Every row comes from one small tree of marks. The marks that hang from a mark follow it in brackets, in the order of their numbers. Every link used is in the known rows. Which tree was each row made from?
Known rows
z_855(z_696 z_857(z_443)): [3, 13, -4, 0, 1, -8, 35, -9, 20, 16, 16, -2, -40, 4, -45, 9, 9, 21, 51, 0, 32, 6, -6, 14, -1]
z_743(z_363(z_855)): [3, 25, 20, -2, 10, -19, 32, 7, 0, 1, 17, 20, -17, 2, -25, 12, 9, 4, 19, -8, 51, -5, 0, 0, 7]
z_539(z_363(z_855(z_696))): [5, 36, 8, -15, 12, -31, 10, -8, 3, -4, 20, 14, -13, -9, -18, 23, 12, 5, 37, 1, 54, 4, -6, 26, 0]
z_743(z_363(z_443 z_539 z_855)): [-6, 20, 42, -5, 13, -12, 53, 18, 1, -23, 13, -15, -10, 13, -38, 4, 15, -14, 30, -26, 72, -19, -1, 8, 9]
z_743(z_363(z_855(z_696(z_201) z_857))): [-15, 27, 33, -15, 14, -21, 31, -3, 11, -18, 15, 9, -16, 4, -25, 11, 14, -3, 55, -14, 56, -6, -6, 6, -5]
z_363(z_443 z_488 z_539 z_855(z_696)): [5, 31, 58, -13, 5, 5, 40, 15, 5, -17, 15, -27, -41, 2, -35, 19, 8, -2, 48, -17, 52, 9, -10, 31, 4]
z_855(z_363 z_696(z_488) z_857(z_443)): [-6, 9, -21, 3, 3, 16, 47, -17, 28, 24, 22, -10, -44, 14, -24, -3, 8, 17, 43, 16, 33, -7, -6, 20, 1]
z_363(z_488 z_539): [16, 29, 35, 9, 3, 15, 45, 23, 0, 12, 20, 19, -42, -6, -4, 12, 7, 1, -1, -4, 47, 7, -6, -2, 19]
z_363(z_443 z_488 z_539 z_855(z_857)): [-8, 19, 58, -1, -3, 48, 61, 32, 18, -13, 7, -34, -49, 16, -37, 13, 12, 2, 43, -24, 60, -3, -6, 34, 9]
z_37(z_201(z_696)): [9, 29, 25, 4, 3, -22, 55, 28, 8, 24, 22, 21, -4, -1, -15, 13, 9, 6, 6, 1, 35, 1, 4, -22, 7]
z_857(z_443 z_855(z_363)): [-4, 14, -6, 11, -8, 36, 54, 16, 24, 27, 13, -3, -48, 26, -30, -6, 13, 21, 35, 3, 41, -16, 3, 22, 8]
z_857(z_443 z_855(z_696(z_201))): [4, 23, 9, -6, 4, -15, 32, 3, 15, 10, 18, 4, -24, 14, -33, -2, 17, 18, 57, -2, 35, 2, -4, 9, -3]
z_743(z_363(z_443)): [2, 17, 12, -2, 16, -25, 45, 5, -6, 5, 16, 9, -12, 1, -34, 5, 6, 0, 21, -14, 46, -8, 2, -6, 8]
z_363(z_539 z_855): [6, 26, 35, 3, 7, -2, 40, 14, 2, -6, 14, 11, -25, 4, -29, 14, 12, -5, 13, 0, 54, -1, -3, 8, 12]
z_37(z_201): [13, 27, 13, 5, 9, -15, 44, 14, 3, 16, 16, 25, -13, -1, -17, 19, 5, 10, 15, 3, 31, 5, 0, -9, 10]
z_855(z_363 z_696(z_201 z_488)): [-1, 29, 3, -6, 20, -18, 35, -14, 2, 15, 27, 27, -20, -4, 4, 6, 6, -6, 19, 27, 29, -1, -6, -7, 5]
z_696(z_855(z_363)): [5, 15, -1, 17, 6, 16, 42, 9, 7, 41, 20, 30, -46, -13, -7, -2, -4, 9, 15, 20, 21, -1, -1, -1, 18]
z_743(z_363(z_539)): [6, 22, 19, 8, 14, -24, 45, 9, -5, -2, 22, 25, -11, -2, -11, 1, 12, -10, 0, -12, 63, -12, -2, -19, 16]
z_539(z_363(z_443 z_488)): [9, 31, 16, -6, 7, 15, 41, 23, 0, 12, 17, 1, -23, -5, -12, 16, 10, 8, 20, -15, 51, 1, -3, 20, 11]
z_539(z_363(z_855)): [4, 33, 9, -7, 9, -7, 24, 10, 3, 3, 16, 17, -11, -2, -15, 18, 14, 4, 19, -1, 58, -4, -2, 20, 8]
z_201(z_37 z_696(z_488 z_855)): [13, 15, 12, 15, 9, -16, 54, 7, 10, 49, 37, 21, 0, -14, -4, -18, 5, 15, 0, 20, 19, 4, -4, -34, 9]
z_696(z_488 z_855(z_857)): [11, -1, -17, 20, 10, 9, 35, -10, 15, 45, 28, 25, -31, -10, -9, -11, 0, 23, 19, 26, 17, 8, -10, -4, 11]
z_696(z_201(z_37) z_488 z_855): [12, 19, 18, 11, 20, -9, 48, 3, 3, 32, 30, 31, 5, -12, 4, -14, 6, 8, 12, 19, 16, 1, -9, -32, 10]
z_857(z_443): [15, 17, -3, 7, 2, -5, 42, 9, 7, 24, 17, 14, -28, 3, -38, 6, 8, 16, 17, 4, 30, 3, 0, -1, 10]
z_696(z_488): [18, 17, -12, 7, 15, -18, 31, -11, -2, 29, 28, 34, -17, -6, -12, 6, 3, 12, -3, 25, 24, 10, -5, -12, 11]

Which tree is each row?
[1, 35, 38, -15, 19, -31, 36, -11, 3, -6, 23, 8, 4, 1, -17, 9, 13, 0, 35, 12, 33, 6, -10, -5, -5]
z_363(z_855(z_696(z_201(z_37) z_488)))
[10, 25, 42, 3, 5, 18, 55, 28, 0, 3, 16, -7, -38, 0, -23, 11, 8, -3, 14, -14, 48, 3, -5, 8, 16]
z_363(z_443 z_488 z_539)
[7, 32, 21, -8, 23, -40, 37, -15, -3, 8, 28, 24, 7, -7, -7, 5, 10, 0, 22, 15, 27, 6, -10, -24, -1]
z_855(z_696(z_201(z_37) z_488))
[19, 10, -6, 16, 10, -20, 38, 4, 7, 55, 39, 31, -12, -19, -1, -14, 2, 15, -3, 29, 16, 9, -4, -26, 12]
z_201(z_696(z_488 z_855))
[0, 19, 3, -5, 18, -24, 29, -19, 8, 11, 26, 23, -17, -4, -10, 6, 9, 6, 32, 19, 29, 8, -10, -6, -1]
z_855(z_696(z_201 z_488) z_857)
[13, 23, 8, 6, 9, -25, 54, 14, 9, 31, 32, 20, 6, 2, -2, 3, 10, 10, -2, 14, 31, 0, 0, -25, 6]
z_37(z_201(z_696(z_488)))
[0, 11, 20, 16, -1, 4, 58, 28, 24, 40, 23, 11, -17, -6, -12, -3, 6, 18, 28, 1, 28, -2, 0, -14, 8]
z_37(z_201(z_696(z_855(z_857))))
[6, 5, 3, 19, 4, 2, 57, 15, 26, 47, 32, 12, -8, -2, 2, -14, 7, 20, 21, 14, 24, -1, -5, -18, 7]
z_37(z_201(z_696(z_488 z_855(z_857))))
[0, 16, 27, 2, 17, -21, 55, 13, -5, -9, 17, -1, -8, 6, -28, -1, 13, -13, 16, -23, 65, -17, -1, -8, 14]
z_743(z_363(z_443 z_539))
[10, 15, -5, 1, -1, -14, 27, -6, 16, 20, 20, 0, -36, 11, -42, 0, 12, 28, 53, 1, 32, 6, -5, 20, -2]
z_857(z_443 z_855(z_696))
[-3, 24, 27, -18, 16, -39, 30, -7, -1, -15, 16, -11, -16, 3, -47, 14, 8, 0, 55, -16, 48, -2, -4, 17, -3]
z_743(z_363(z_443 z_855(z_696)))
[1, 31, 41, -18, 9, -11, 34, 6, 3, -11, 17, -16, -34, 0, -32, 17, 6, 7, 55, -24, 48, 6, -6, 23, -1]
z_743(z_363(z_443 z_488 z_855(z_696)))
[-6, 24, 22, -5, 17, -19, 44, -17, 10, 5, 24, 13, -3, 1, -13, 3, 12, 6, 35, 10, 31, 2, -11, -15, -3]
z_855(z_696(z_201(z_37) z_488) z_857)
[4, 28, 58, -4, 2, 28, 53, 33, 5, -10, 11, -22, -39, 9, -32, 15, 10, -2, 28, -18, 54, 1, -5, 25, 11]
z_363(z_443 z_488 z_539 z_855)
[-8, 28, 7, -13, 7, -10, 18, -8, 15, -6, 16, 2, -23, -1, -24, 23, 14, 9, 51, -5, 59, 0, -8, 36, -2]
z_539(z_363(z_855(z_696 z_857)))
[7, 24, 16, 5, 8, -22, 57, 5, 4, 31, 32, 19, 5, -2, -12, -2, 11, 7, -9, 14, 31, 0, -1, -32, 6]
z_201(z_37 z_696(z_488))
[-1, 25, 15, -3, -11, 53, 44, 29, 30, 7, 11, -20, -38, 16, -21, 12, 19, 22, 46, -23, 62, -8, -4, 42, 4]
z_539(z_363(z_488 z_855(z_857(z_443))))
[-5, 26, 43, 3, 1, 45, 68, 33, 7, 5, 12, -14, -52, 8, -14, 8, 6, -9, 15, -13, 54, -12, -2, 16, 18]
z_855(z_363(z_443 z_488 z_539))
[7, 25, 35, 9, 15, -8, 49, 16, 0, 25, 20, 32, -6, -14, -9, -5, 6, 4, 19, 7, 21, 0, -4, -29, 12]
z_696(z_201(z_37) z_855)
[8, 22, 1, -4, 16, -30, 21, -16, 5, 15, 29, 24, -15, 4, -8, -1, 12, 15, 36, 20, 28, 9, -10, 0, -2]
z_857(z_855(z_696(z_201 z_488)))
[-15, 30, 43, -11, 18, -9, 56, 12, 1, -16, 13, -8, -22, 4, -20, 8, 12, -25, 39, -6, 54, -15, -3, 6, 8]
z_855(z_363(z_443 z_539) z_696(z_201))
[-8, 12, -8, -4, 10, 1, 41, -16, 13, 17, 23, -15, -36, 17, -25, -2, 7, 14, 48, 14, 34, -4, -5, 30, -1]
z_857(z_855(z_363(z_443) z_696(z_488)))
[-2, 20, 24, 16, -14, 68, 67, 36, 27, 16, 15, -19, -62, 27, -12, -9, 17, 14, 28, -14, 60, -19, -3, 27, 15]
z_857(z_443 z_855(z_363(z_488 z_539)))
[8, -5, -14, 20, -3, 11, 55, 10, 31, 55, 33, 0, -22, 2, -20, -25, 9, 26, 24, 15, 22, -3, -4, -10, 7]
z_201(z_696(z_488 z_855(z_857(z_443))))
[7, -1, -8, 19, -1, 22, 46, 9, 24, 40, 17, 4, -42, 0, -33, -11, 5, 27, 41, 4, 22, 1, -4, 6, 10]
z_696(z_855(z_857(z_443)))
[11, 16, -7, -3, 10, -17, 31, -10, 17, 17, 28, 2, -14, 17, -21, -11, 18, 20, 48, 11, 30, 2, -8, 6, -4]
z_857(z_443 z_855(z_696(z_201 z_488)))
